Each row was made from one walk, in order. Every step used is in the known rows, and no mark comes twice. Write each row's walk.
In the rows, zero is written as 128.
Known rows
s/j/k/h/v: [116 104  61 105 153 140 120 108  94 132 160 162 115  73 110 148 159  89
  93 137 141 140 131]
k/j/z/n/q/h: [116  57  90 115 140 135 134 150  67 113 137 184 159  75  93 115 166 101
  90 133 147 118 134]
v/h: [106 103  77 123 131 133 110 145 113 103  95 145 122 138 153 111 121 124
 167 118 140  98 135]
s/j/k: [118 100  68 116 137 132 119 124  98 136 158 156 119  74 136 149 153  96
 100 132 136 122 126]
q/j/z: [143  65  98 134 153 114 119 155  86 148 150 175 183 115 108 144 137 117
  83  60 173 146 133]
n/z/j: [136  85  94 125 140 127 131 123  79 121 154 203 184 112  75 114 104 123
 120 124 160  91 140]
k/j/z: [135  66 121 122 156 140 138 126  63 107 139 168 160  87  79 117 153 110
  88 134 160 117 129]
s/j/z/n/q/h/k: [110  70  67 106 162 151  99 158  83 116 149 163 118  76 125 142 172  85
  68 134 135 150 137]
s/j/k/h: [115  92  49 100 142 141 110 118  98 125 155 158 117  70 112 147 152 100
 108 134 146 127 131]
z/j: [135  90 108 152 151 114 153 112  91 139 126 211 174  79 149 144 131 107
 141 151 112 101 124]
h/k/j/s: [127  96 141 159 182  89 111 132  48 115 126 181 154  86 109 110 121  85
  91 128 121 118 108]
h/k: [128 100 152 146 179  97 107 136  85 130 128 163 155  95 140 112 116  99
 109 138 119 142 110]
j/s: [139 112  79 191 148 110 109 141 101 121 121 163 122 127 112 114 123 111
 103  89 121 109 133]
v/h/k/j/z: [112  84 112 109 176 126  94 148  57  98  96 163 135 111 124  99 121 101
 146 124 146 114 122]
n/q: [ 90 111  61 167 125 131 125 141 124 116 157 173 138 136 130  89 123  95
 140 149 104  98  96]
q/j/k/h/v: [131  92  75 127 145  90 129 130  88 170 158 194 183  94 109 142 133 105
 107  63 161 144 126]
v/h/k/j: [101  97 110 116 161 115 103 143  68  97  93 163 135 114 142 103 116 103
 154 129 136 102 118]
z/n/q: [ 92  96  67 151 110 118 116 157 127 144 145 183 141  83 171  88 164  98
 134 143  87 117 138]
n/q/h/k: [ 89  99  61 149 139 112 122 165 112 114 137 179 143 132 128 113 111  93
 123 139 112 114  89]
s/j/z/n: [123  73  80 109 153 160 105 142  94 120 150 151 117  73 128 144 182  98
  69 132 140 147 154]
j/z/n/q/h: [130  57  75 124 156 147  99 172  96 138 139 171 144  90 108  98 166 106
 101 117 136 153 147]
j/q/h: [136  95  63 177 144 125 127 157 131 124 109 158 127 135 102 187 152 107
 108  95 131 130 146]

Which walk is each row?
[135  73 159 128 196 110 111 134  42 118 134 174 165  77  98 107 132  89
  88 139 140 140 110] => h/k/j/z
[120  72 140 131 188 110 104 145  44 124 142 188 163  69 107  91 142  78
  95 146 122 137 110] => h/k/j/z/n/q
[142  80  86 119 146 119 123 122  67 142 164 213 187  95  68 105 103 117
 129 116 162  95 137] => n/z/j/k
[122  86  84 154 133 120 150 136  90 105 119 175 147 106  89 174 158 102
  97 120 140 102 134] => k/j/q/h
[123  93  99 165 141 125 145 123  86 109 133 175 146 102  92 152 160  95
 105 130 131  98 134] => k/j/q
[108 102 107 124 164 117  91 149  87 107  93 153 128 124 154 101 111 109
 161 123 131 115 121] => v/h/k
[132  61  84 132 161 152  95 163  92 141 149 171 143  88 109  83 168 101
 107 123 128 150 146] => j/z/n/q
[140  89  85 112 160 124 126 108  64 141 166 218 182  95  48 105 109 109
 121 120 165 110 140] => n/z/j/k/h/v
[137  84  65 111 147 119 107 121  98 153 143 169 147  73  91 103 128 114
 149 118 148 131 129] => j/k/h
[ 89 101  52 165 119 112 129 153 114 129 167 190 165 140 134 111 121  95
 127 107 118  99  95] => n/q/j
[118 107  63 156 145 150 118 129 116 110 145 151 101 110 121 184 173  87
  86 128 122 121 141] => s/j/q
[115 100  62 145 155 137 115 146 107 107 130 154 105 106 120 200 164  86
  75 122 129 133 137] => s/j/q/h/k
[131  70 155 125 189 107 107 140  43 128 133 180 165  61 111 103 144  87
  87 140 132 145 122] => h/k/j/z/n
[107  97 103 132 169 120  98 147  69  99  94 166 127 120 130 116 126  93
 155 122 131 104 123] => v/h/k/j/q
[127  78  84 113 161 166 112 132  92 107 152 143 115  95 109 150 163 101
  70 132 153 141 138] => s/j/z
[118  62 100 123 145 139 129 141  65 117 147 185 158  73  94 100 168  97
  95 139 139 116 134] => k/j/z/n/q
[118  81 113 117 146  91 138 156  85 111 103 168 162  97 126 160 120 115
  86 122 150 130 113] => q/h/k/j
[142  81  86 139 164 120 118 139  69 123 143 211 177 116  58 141 110 107
 111 109 157 105 142] => n/z/j/q/h/k
[ 94  94  48 166 111 100 110 170 113 153 149 200 154  91 165 100 160  92
 120  99  95 116 138] => z/n/q/j/s
[126  93 144 159 186 100 114 132  58 119 129 178 154  87 106 131 137  79
  99 138 120 126 113] => h/k/j/q
[137  95  84 176 167 113 113 161 111 126 108 164 131 125 102 180 145  96
 103  99 127 141 137] => j/q/h/k
[144  90  89 131 173 111 144  97  71 164 141 230 174  54 111 130 135  91
 149 145 122 122 126] => z/j/k/h/v
